Each row was made from one path, in order. Every step used is in the known rows, and no mark comes twice. Write each row's path.
Known rows
seru, bitas, tetu, vafurab, dodinal, topa: [ 3.354  0.674 -0.340  0.171 -2.587 -1.907  2.121 -2.830 -0.556  0.656
  2.231 -1.379 -2.462  0.131  1.544 -2.438  1.340 -1.936  2.085 -0.651
 -1.804 -2.774]
veked, dufek: [-0.466  0.349 -0.202  0.523  2.137 -0.687 -0.285  3.215  1.123  0.195
 -0.610  0.481  1.422 -0.962 -0.452 -0.745 -0.480  1.298 -0.783  0.163
 -2.103  2.308]
zulipes, dufek, veked, vafurab, seru, bitas: [-1.275  0.659 -1.610 -0.945 -0.834 -0.883 -0.010  2.360 -1.095  0.667
 -0.956 -0.911 -0.490  3.051 -0.854  1.214  0.397  1.672 -0.507 -2.026
 -0.024  0.087]
zulipes, dufek, veked, vafurab, dodinal: [-2.226  0.563 -0.928 -1.069  0.142 -0.194 -0.592  2.478 -0.212  1.105
 -0.829 -0.355 -0.294  2.640 -1.049  2.558  0.074  2.454 -0.657 -1.304
 -0.318  1.879]
zulipes, dufek: [ 0.026 -0.198 -1.312  0.064  2.289 -0.026 -0.723  1.302 -0.127  0.400
 -2.316 -1.219  1.559  0.658  0.760  2.410 -0.493  1.199  1.768 -1.662
  0.154  3.961]
tetu, vafurab, seru, bitas: [-2.502 -0.850 -0.678  1.675 -0.364 -0.647 -0.885 -0.716 -0.004 -2.147
 -1.262  0.368 -1.242  0.214 -0.713 -2.808  1.031 -0.692  1.005 -2.900
 -1.033 -3.023]
dufek, veked, vafurab, zulipes, bitas: [ 0.721  0.805  1.028 -2.354 -0.439  0.492 -0.123  2.208  0.649  1.094
  2.324  1.227  0.324  1.286 -1.745 -0.380  0.682 -0.447 -1.942  0.942
  0.112  0.228]
dufek, veked, vafurab, dodinal: [-1.259  1.420  1.296 -3.272 -0.079 -0.224 -0.412  1.335  0.949  0.313
  3.300  1.372 -0.657  1.923 -2.005 -0.290  0.599  0.665 -1.770  0.237
 -1.241  0.089]
bitas, tetu, vafurab, zulipes, dufek, veked: [-1.538 -2.216  0.819  1.664 -0.121  1.169  1.138 -1.235 -2.732 -0.392
 -2.020  0.104  0.983  3.007  0.867 -0.670 -0.469  0.148  0.698  2.514
  1.784 -0.899]
tetu, vafurab, seru, bitas, zulipes, dufek: [-3.303 -0.898 -1.201  2.608 -1.428 -0.602 -0.587 -0.510 -0.033 -1.330
 -2.713  0.100 -1.804 -0.114 -0.546 -1.349  0.954  0.471  0.716 -2.384
 -0.303 -3.227]
vafurab, dodinal: [-0.621  0.784  1.909 -3.238  0.767 -0.097 -1.415 -2.140  1.880 -0.227
  0.713  0.146 -0.596 -1.753 -0.392  1.050 -0.841  1.913  0.264 -1.657
 -2.613  1.831]
veked, vafurab, zulipes, dufek: [-0.913  1.419 -1.279  1.634 -0.898 -0.487 -1.522  2.516  3.013  1.089
 -1.501  0.124 -0.814 -1.410 -0.623  3.978  1.249  1.334 -1.574  1.797
 -0.754  1.878]
dodinal, topa: [ 5.070  2.198 -0.721 -2.310  1.723  1.051  0.029 -0.073 -0.251 -0.726
  5.185 -1.321  0.253 -2.484  1.213  0.858 -1.874 -2.965  2.756  1.960
 -2.002  5.603]
seru, bitas, zulipes, dufek, veked: [ 4.137  1.833  0.181 -1.192 -2.763 -2.255  1.688 -0.978  0.418  2.887
  0.807 -1.593 -1.767 -1.623  0.501 -0.124  1.625 -0.560  0.460 -0.329
 -0.173 -1.705]
kitik, vafurab, seru, bitas, zulipes, dufek: [-1.485  0.319 -2.509  1.419 -0.290 -0.854 -0.094 -0.056  1.095 -0.844
  0.581 -2.113  0.181  1.989  1.343 -0.628  0.236  0.870 -0.607 -1.546
  0.716 -2.412]
bitas, zulipes, dufek, veked: [ 0.239  0.447  0.662 -0.724 -0.121  0.514  0.736  0.149  0.040  1.738
 -0.964 -0.173  0.540 -1.136  0.159  2.204 -0.368  1.431 -0.134  2.055
  1.703  1.686]
vafurab, zulipes, dufek, veked: [ 1.275  0.363  2.093 -2.533 -0.754  1.321 -1.067  0.457 -1.824  1.765
 -2.004 -1.117  0.640 -0.622 -0.903  3.479 -1.391  1.701 -1.450  2.336
  0.593  2.573]
vafurab, seru: [-1.187 -0.235  0.306 -2.712  1.484  0.515 -1.193 -1.360 -0.764 -3.442
 -0.791  0.023  1.637 -0.053 -0.094 -1.124 -1.778  0.833  0.736 -1.858
 -0.265  0.248]
veked, vafurab: [-0.556  1.333 -1.648  1.197  1.467 -1.156 -0.957  2.302  4.052 -0.336
  1.391  1.189  0.211 -0.589 -0.091  0.790  1.916 -0.746  0.039  0.240
 -1.344  1.659]
kitik, vafurab, zulipes, bitas, seru: [ 0.433 -0.227 -1.074  1.521  1.300  1.434 -0.742  0.126  1.212 -0.806
 -0.091 -0.904  2.095  0.717  2.158 -0.061 -0.131 -0.090 -1.830  0.076
  0.791 -0.084]
tetu, vafurab: [-1.889 -1.133 -0.140  2.331  2.433  0.281 -1.091  0.492  1.202 -1.212
 -0.448  1.139  0.401 -0.136 -0.373 -1.650  1.091 -1.591  1.619 -0.888
 -0.639  0.624]
dufek, zulipes, bitas, tetu: [ 2.313 -2.633  0.402  2.368  1.437  1.018  1.266 -2.086 -1.178  1.315
 -0.269  0.140  1.003 -1.617  1.322  0.957 -1.362 -2.220  1.965  0.627
  2.729  1.410]

Write each row's path
[-0.513 -0.302  0.454  2.239  1.366 -0.264 -0.256  2.232 -0.288  1.462
 -0.928  0.376  0.160 -2.614 -0.969  1.501 -1.367  0.695 -1.223  2.317
 -0.738  2.171]
veked, dufek, zulipes
[ 1.010  0.987  0.281 -2.237 -2.083 -1.194  0.209 -2.556 -0.224 -1.439
 -0.366 -0.792 -0.921 -1.720  0.157 -1.611 -0.261  0.515  0.190 -1.645
 -0.390 -2.980]
vafurab, seru, bitas, zulipes
[-2.705 -2.532 -0.116  1.869  0.995  0.751  1.021 -2.165 -1.991 -2.977
 -1.636  0.543  1.435  3.015  1.439 -2.795 -0.541 -0.322  1.984  0.312
  1.324 -1.934]
bitas, tetu, vafurab, seru
[-2.608 -0.668 -0.452  2.012 -1.153 -0.607 -0.539 -1.085  0.343 -1.729
 -1.530  0.537 -1.640 -0.692 -0.589 -2.343  1.029 -0.393  0.630 -1.871
 -0.463 -3.534]
tetu, vafurab, seru, bitas, zulipes
[ 1.514  2.064  0.919 -3.605 -0.116  0.574 -0.943 -1.953  0.942 -0.305
  3.584 -0.761 -1.824 -2.839  0.084  1.998 -1.922  0.716  1.014 -0.134
 -3.616  3.628]
vafurab, dodinal, topa
[ 0.460  1.268  1.688 -2.894 -0.336  0.350 -0.434  1.884  0.144  0.803
  2.654  1.039  0.208  1.139 -2.011  0.209  0.526 -0.329 -2.252  2.489
 -0.166  0.439]
dufek, veked, vafurab, zulipes
[ 0.607  0.189  0.988 -1.932 -0.700  0.583  0.668  1.433 -0.130  0.836
  2.122  1.170  0.629  2.293 -1.067 -0.759  0.511 -0.380 -1.721  1.486
  0.739 -0.439]
dufek, veked, vafurab, zulipes, bitas, tetu
[-0.471  1.516  0.572 -2.679 -1.693 -0.722  0.525  0.995  0.031 -0.089
  2.694  0.938 -0.863  1.628 -1.781 -1.419  0.925  0.015 -1.886  0.497
 -0.021 -2.498]
dufek, veked, vafurab, seru, bitas, zulipes
[ 0.302  1.039  0.978 -2.262 -0.525  0.940 -0.036  1.411 -0.639 -0.388
  1.096  1.516  0.466  1.413 -0.823 -0.544  0.559 -0.107 -2.843  1.127
  0.033 -0.850]
dufek, veked, vafurab, zulipes, bitas, seru
[ 2.715 -0.087  0.258  0.389 -2.931 -1.648  2.056 -1.722 -1.958  1.548
 -0.061 -1.442 -1.500  1.788  0.835 -1.959  1.559 -1.205  0.881 -0.077
 -0.019 -3.577]
seru, bitas, tetu, vafurab, zulipes, dufek, veked
[ 0.275  0.429 -0.196  0.686  0.301  0.187  0.383 -0.228  1.344  1.437
 -1.986 -0.445  0.618 -2.589  0.924  2.902 -0.225  1.396  0.701  1.657
  1.321  2.388]
bitas, zulipes, dufek
[ 3.331  2.099 -0.642 -0.253 -3.260 -2.601  1.647 -0.092  1.429  3.043
  0.955 -1.158 -2.456 -1.429  0.229  0.326  2.404 -0.437 -0.061 -0.227
 -0.455 -2.198]
seru, bitas, zulipes, dufek, veked, vafurab
[ 0.157  1.123  0.772 -2.557  1.067 -0.130 -0.071  2.207  0.475  0.178
  3.503  1.259  0.663  2.312 -1.639 -0.986  0.880 -0.922 -1.019  0.850
 -0.255  0.627]
dufek, veked, vafurab
[ 1.930 -1.387  0.399  1.793  1.689  1.535  0.147 -2.163 -1.925 -0.494
 -1.688  0.672  0.847 -2.818  1.739  1.277 -1.271 -1.718  0.324 -0.091
  1.728  0.925]
dufek, zulipes, bitas, seru
[-2.247 -0.406 -1.687  0.531  2.480  0.420 -1.103  0.153  1.077 -2.603
  1.416 -1.130  2.067  2.701  1.093 -1.361 -0.783  0.302 -0.371 -1.338
  0.570 -0.395]
kitik, vafurab, seru
[-0.148 -3.261 -0.066  3.441  0.641  1.316  0.838 -2.163 -1.706  0.098
 -1.427  0.504  0.299 -0.980  0.787  0.315 -1.444 -1.601  1.664 -0.231
  2.854 -0.371]
dufek, zulipes, bitas, tetu, vafurab, seru
[ 0.309  0.846  0.091 -2.610 -2.643 -1.066  0.439 -1.752 -1.529 -0.910
 -0.809 -1.073 -1.071 -0.107 -0.282 -1.104 -0.465  1.366 -0.315 -1.859
  0.165 -3.109]
vafurab, seru, bitas, zulipes, dufek, veked
[-0.848 -2.081  1.003  2.062  0.418  1.012  0.878 -1.938 -1.467 -0.976
 -1.482  0.330  1.133  1.453  1.323 -1.247 -0.192 -0.662  1.238  2.696
  1.284 -0.823]
bitas, tetu, vafurab, zulipes
[-2.663 -2.289 -0.928  4.491  0.159  0.277  0.595  1.833 -0.929  0.380
 -2.800  0.911  0.001 -0.888 -0.423 -0.353 -1.398  1.142 -0.936 -0.065
  0.338 -0.617]
veked, dufek, zulipes, bitas, tetu, vafurab, seru
[ 2.541 -1.832  0.418  1.734  1.787  0.900  0.143 -1.137 -0.094  1.589
  0.047  0.221  0.601 -2.952  0.440  1.511 -1.128 -2.323  1.567 -0.357
  1.878  2.349]
dufek, zulipes, bitas
[-1.413 -1.400  0.241  2.740  0.253  1.663 -1.101 -0.254  0.048 -1.350
 -3.395  1.279  0.136 -1.399  0.270 -0.843  0.563 -0.566 -0.445 -0.718
 -0.134 -0.990]
tetu, vafurab, zulipes, bitas, seru
